Every row comes from one small tree of marks. Brackets hold a mark, then the marks that hang from it, in the order of their numbers. Every link used is in the known rows. Which tree was each row made from?
Known rows:
{q_787 q_950}: [ 0.22 -1.00  0.11 -1.37  0.74 -0.24 -0.02 -0.44 -0.58 -0.14 -0.19 -0.01
  0.41 -0.64 -0.04 -0.27  1.14  0.37  0.09 -0.05  0.20 -1.16]
{q_787 q_713 {q_950 q_606}}: [-0.12 -2.63 -0.28 -1.13  1.16  0.91 -0.66 -0.51 -0.63  0.69  0.00  2.73
  1.00 -0.72 -0.60 -0.59  2.67 -0.06  1.31  0.40  0.51  0.44]
{q_454 q_606}: [-0.60 -1.59  0.93 -0.51 -0.22  1.04 -0.96  0.41  1.26  0.44 -0.77  0.81
  0.50  0.46  0.31 -0.62  0.98 -1.28  0.12 -0.75 -0.49  0.43]
{q_454 {q_606 {q_787 q_713}} {q_994 q_950}}: [-0.72 -5.66  1.70 -1.21 -0.04  1.03  1.03 -0.35  0.38  1.55  0.05  1.45
  1.26 -0.09 -0.50 -0.22  2.37 -2.79  0.32 -0.96  1.28  1.83]
{q_994 q_454 q_950}: [-0.02 -3.79  0.95 -2.63 -1.61  2.25  1.40  1.53 -0.10  0.31  0.85  0.75
 -0.22  0.08  1.30  0.95 -0.28 -1.34 -0.84 -0.46 -0.46 -0.10]
{q_950 q_606}: [-0.61 -0.78 -0.32  0.87  0.11  0.72 -1.32  0.76  0.81  0.34  0.38  1.71
 -0.06  0.55 -0.25 -0.54  0.19 -0.13  0.85 -0.09 -0.77  0.88]
{q_950 {q_606 q_994}}: [-0.53  0.11  0.11  1.00  0.54  0.68 -1.56  0.62  0.85  0.65  0.91  2.01
 -1.90  0.98 -0.60  0.00  0.76 -0.82  1.45 -1.39 -1.13  1.53]
{q_713 {q_787 q_606} q_950 q_994}: [ 0.73 -3.28 -3.52  2.83 -0.03 -1.53 -0.61 -0.54 -3.58  1.53  0.92 -0.85
  1.65 -0.57  0.75  1.29  0.20 -1.56  1.13 -2.05 -1.36 -0.51]
{q_787 q_606 q_713 q_950}: [ 0.56 -2.82 -0.47 -2.65  1.53  0.96  0.14 -2.06 -2.33  0.74  0.71 -0.16
  2.02 -1.70  0.15 -0.46  3.46 -1.26  0.50  0.80  0.99 -1.30]
{q_994 q_454 {q_950 q_606}}: [-0.58 -4.63  0.67 -1.78 -1.52  2.97  0.09  2.30  0.71  0.66  1.19  2.43
 -0.27  0.66  1.04  0.37 -0.09 -1.46 -0.02 -0.56 -1.22  0.77]
{q_606 {q_454 q_950 q_994} q_713}: [-1.79 -2.34  2.36  0.33  1.16 -0.13  1.55  0.19 -0.05  0.70  1.52 -0.31
 -2.09  0.45 -0.97  1.04  2.78 -0.86 -0.31 -3.06 -0.69  2.16]
{q_787 {q_950 q_606}}: [-0.39 -1.82 -0.20 -0.52  0.82  0.46 -1.33  0.34  0.24  0.24  0.11  1.72
  0.39 -0.07 -0.33 -0.79  1.33  0.17  0.90 -0.15 -0.56 -0.30]
{q_713 q_994}: [ 0.13 -0.50 -0.56  1.35  0.17 -0.39 -0.54  0.31 -0.88  0.47  0.07  0.58
  0.48 -0.25 -0.43  1.68  0.03 -0.53  0.59 -0.90 -0.88  0.10]
{q_454 q_950 q_994}: [-1.37 -1.26  1.23  0.44 -0.71  0.14  0.86 -0.25  0.36  0.88  1.01 -0.30
  0.66 -0.04 -1.99  0.54  1.97 -0.16 -1.01 -2.31  0.39  0.34]
{q_606 q_994}: [ 0.08  0.92  0.42  0.15  0.46 -0.01 -0.26 -0.17  0.05  0.25  0.55  0.30
 -1.85  0.37 -0.31  0.53  0.54 -0.63  0.62 -1.32 -0.34  0.65]
{q_713 {q_454 q_606 q_950} q_994}: [-2.43 -4.16  1.02  2.42 -0.72 -0.21 -1.45  1.64 -1.04  0.48 -0.51  1.19
  0.25  0.92 -0.52  1.73  2.78 -1.88  0.00 -3.26 -1.73  0.45]
{q_994 {q_454 {q_606 q_787}}}: [-1.07 -4.03  1.97 -0.83 -0.47  0.64 -0.50  1.44  0.47  0.15 -1.23  0.59
 -1.08  1.27  1.68 -1.24  0.50 -3.42  0.51 -0.23 -0.85  1.97]
{q_787 {q_713 q_994}}: [ 0.41 -1.25 -0.70  0.69  0.47  0.06  0.10 -0.55 -1.71  0.89 -0.08  1.56
  1.06 -0.91 -0.75  1.94  1.42 -0.75  1.01 -0.39  0.21  0.78]
{q_950 {q_606 {q_454 q_994} {q_713 q_787}}}: [-0.97 -1.77  0.17  2.70  1.41 -0.17  0.07  1.79 -0.38  1.45  1.46  1.74
 -2.31  1.12 -0.19  0.13  1.07 -1.56  1.63 -1.95 -1.76  4.64]
{q_454 q_994}: [-0.30 -0.19  0.68  0.50 -0.37  0.48  0.44 -0.21  0.13  0.86  0.80 -0.11
  1.05  0.04 -1.23  0.46  0.89 -0.32 -0.33 -1.48  0.21  0.52]
{q_606 {q_454 q_950 q_994}}: [-2.21 -1.82  2.45  0.85 -0.42 -0.10  0.99  0.19  0.24  0.52  1.69 -0.57
 -0.91 -0.28 -1.70  0.33  2.28  0.07 -0.33 -2.31 -0.50  0.58]
{q_606 q_454 q_994}: [-0.82  0.31  1.60  0.63  0.77 -0.21 -0.10  0.24 -0.08 -0.08  1.22  0.02
 -3.47  0.12 -0.06  0.33  0.88 -0.44  1.29 -1.32 -1.29  0.93]

Write each row's tree:
[-0.97 -2.80  0.27  0.70  1.29  0.41 -1.16  0.28 -2.25  0.55  0.43  3.07
 -1.23  0.47 -0.58  0.60  3.91 -0.94  1.83 -1.67 -0.30  1.15]	{q_787 {q_713 q_454} {q_950 {q_606 q_994}}}
[ 0.36 -2.72 -0.66  1.16  2.36 -2.58  0.57 -0.95 -1.61  0.31 -0.21 -0.44
 -3.38  1.55  1.26  0.71  0.58 -1.73  1.35 -2.92 -0.25  1.80]	{q_606 {q_713 q_950} q_787 q_994}
[-1.92 -1.87  0.01  3.56 -1.27 -1.45  0.75  1.51 -2.21  0.84  0.73 -0.09
 -0.26  0.77 -1.31  0.83  1.82 -0.78 -0.62 -2.72 -0.25  1.83]	{q_713 {q_454 q_950 q_994} q_787}
[-1.89 -0.71  2.15  0.55  0.40 -0.59  0.24  0.23  0.18 -0.07  1.45 -0.16
 -3.89  0.04 -0.75  0.41  1.93 -0.28  0.58 -2.16 -1.10  0.74]	{q_606 {q_454 q_950} q_994}
[-1.41 -2.49  0.38  3.06 -1.17 -0.11 -0.51  1.94 -1.17  1.28 -0.23  0.92
  0.65  1.33 -0.30  0.16  1.71 -2.24  0.16 -2.66 -0.93  2.53]	{q_713 {q_454 q_606 q_994} q_787}
[-1.78 -1.64  1.67 -0.13  0.86  0.17 -0.25 -0.57 -0.72  0.38  2.49 -1.32
 -2.95 -0.37 -0.26  0.03  2.85 -1.61  0.64 -1.80 -1.38 -0.02]	{q_787 {q_606 {q_454 q_950} q_994}}
[ 0.25 -2.86  0.21 -0.45 -0.59  1.43  0.58  0.60 -2.11  1.03  0.07  1.88
  0.64 -0.45  0.21  2.24  1.51 -2.07  0.68 -0.75 -0.43  1.38]	{q_787 {q_713 {q_994 q_454}}}
[ 0.21 -5.53 -0.71 -0.10 -0.38  0.54  0.53  1.55 -1.30  1.46 -0.99  1.19
 -0.89  1.74  2.68  0.42  0.79 -3.22  0.23 -3.35 -1.50  2.79]	{q_994 {q_454 {q_606 {q_713 q_787 q_950}}}}
[-1.91 -2.77  2.15 -0.05 -0.90  1.16 -0.13  0.14  1.64  1.33  0.30  0.49
  1.14  0.45 -1.71 -0.08  3.02 -1.45 -0.94 -3.05 -0.17  0.73]	{q_454 q_606 q_950 q_994}
[-0.57 -5.41  1.70 -1.14  1.26  0.54  0.97  0.57  0.93  1.27  0.01  0.76
 -0.56  1.29  0.50  0.24  1.51 -3.41 -0.07 -2.18  0.01  2.75]	{q_454 {q_606 q_713 q_787} {q_994 q_950}}
[ 0.09 -4.24 -0.78  0.83 -1.35  0.22  0.23  0.69 -2.23  0.86  0.18  0.49
  0.84  0.26  0.93  2.35  0.16 -1.09  0.28 -3.09 -1.53 -0.57]	{q_713 q_950 {q_994 q_454}}
[ 0.25 -5.54  0.48 -2.23 -0.53  2.14  1.20  2.75 -0.06  1.34 -0.19  2.01
 -1.47  1.31  2.52  0.69  0.41 -3.92 -0.34 -1.60 -1.29  3.37]	{q_994 {q_454 {q_606 {q_713 q_787}}} q_950}
[ 0.67 -4.42 -2.30  0.75  0.48  0.04 -0.16 -2.14 -3.58  1.61  0.99 -0.05
  2.85 -1.24  0.20  1.86  2.39 -1.46  1.04 -1.91 -0.13 -1.29]	{q_787 q_606 {q_713 q_950 q_994}}
[-1.21 -4.09  0.37  1.18  0.01  0.95 -0.81  1.91  0.07  0.60  1.78  2.36
 -0.94 -0.29 -0.05  1.54  0.15 -0.54  1.64 -1.12 -2.39  0.56]	{q_713 {q_994 {q_950 {q_606 q_454}}}}
[-1.05 -3.69 -2.64  4.66 -0.89 -1.60 -1.08  1.71 -2.70  0.62 -0.04  1.50
 -0.16  1.46  0.89  0.13  0.07 -0.14  1.25 -2.31 -1.37  1.11]	{q_713 q_454 q_787 {q_950 q_606}}
[-0.96 -5.47  0.82 -0.91 -0.70  1.23  0.07  2.27  0.28  0.26  0.59  1.85
 -1.43  1.02  1.48 -0.55 -0.67 -2.31  0.72  0.38 -0.91  1.68]	{q_994 q_454 {q_950 {q_606 q_787}}}
[-0.31 -3.40 -0.48  1.07  0.84 -0.65 -0.20  0.01 -3.98  0.34 -0.38  1.59
  1.23 -0.74 -0.41  2.28  3.24 -0.68  1.02 -1.22 -0.03 -0.32]	{q_787 {q_713 q_454 q_994} q_950}
[ 0.64 -1.66 -1.71 -0.57  0.94 -0.64 -0.32 -0.48 -2.37  0.69  0.65 -1.00
  0.78 -1.02  0.70 -1.02  1.23 -1.39  0.58  0.65 -0.22 -0.50]	{q_713 {q_787 q_606 q_950}}
[-0.56 -3.64  0.12  0.32 -0.39  0.77  1.22  0.57 -1.51  1.52  3.00 -1.03
  0.07 -0.96  0.16  0.14  0.94 -1.89  0.34 -0.95 -0.98  0.74]	{q_713 {q_787 {q_606 {q_454 {q_994 q_950}}}}}
[-1.80 -4.21  2.22  0.22  1.46 -0.68  0.41  0.14  0.92  1.08 -0.47  0.13
 -1.19  1.56 -0.58 -0.33  2.90 -3.19 -0.23 -2.85 -0.01  3.22]	{q_454 {q_606 q_713 q_787} q_950 q_994}
[-0.70 -3.97  1.64 -1.43 -1.15  2.33  0.39  0.54  1.64  1.52  0.79  1.04
  1.79  0.16 -0.66  0.42  1.51 -1.69 -0.74 -2.39 -0.14  0.25]	{q_454 q_606 {q_994 q_950}}
[-2.02 -2.63  0.39  1.62  0.55 -1.42 -0.99  0.65  0.65 -0.07 -0.05  0.93
 -1.65  0.84 -0.52 -1.38  0.75 -0.86  0.85  0.05 -0.27  1.56]	{q_454 {q_950 {q_606 q_787}}}
[-2.20 -3.28  0.23  2.49 -1.13 -0.92 -0.68  2.11 -1.08  0.45 -0.85  0.84
 -0.84  1.22  0.23 -0.22  1.91 -1.80 -0.24 -2.00 -0.95  1.80]	{q_713 {q_454 q_606 q_950} q_787}
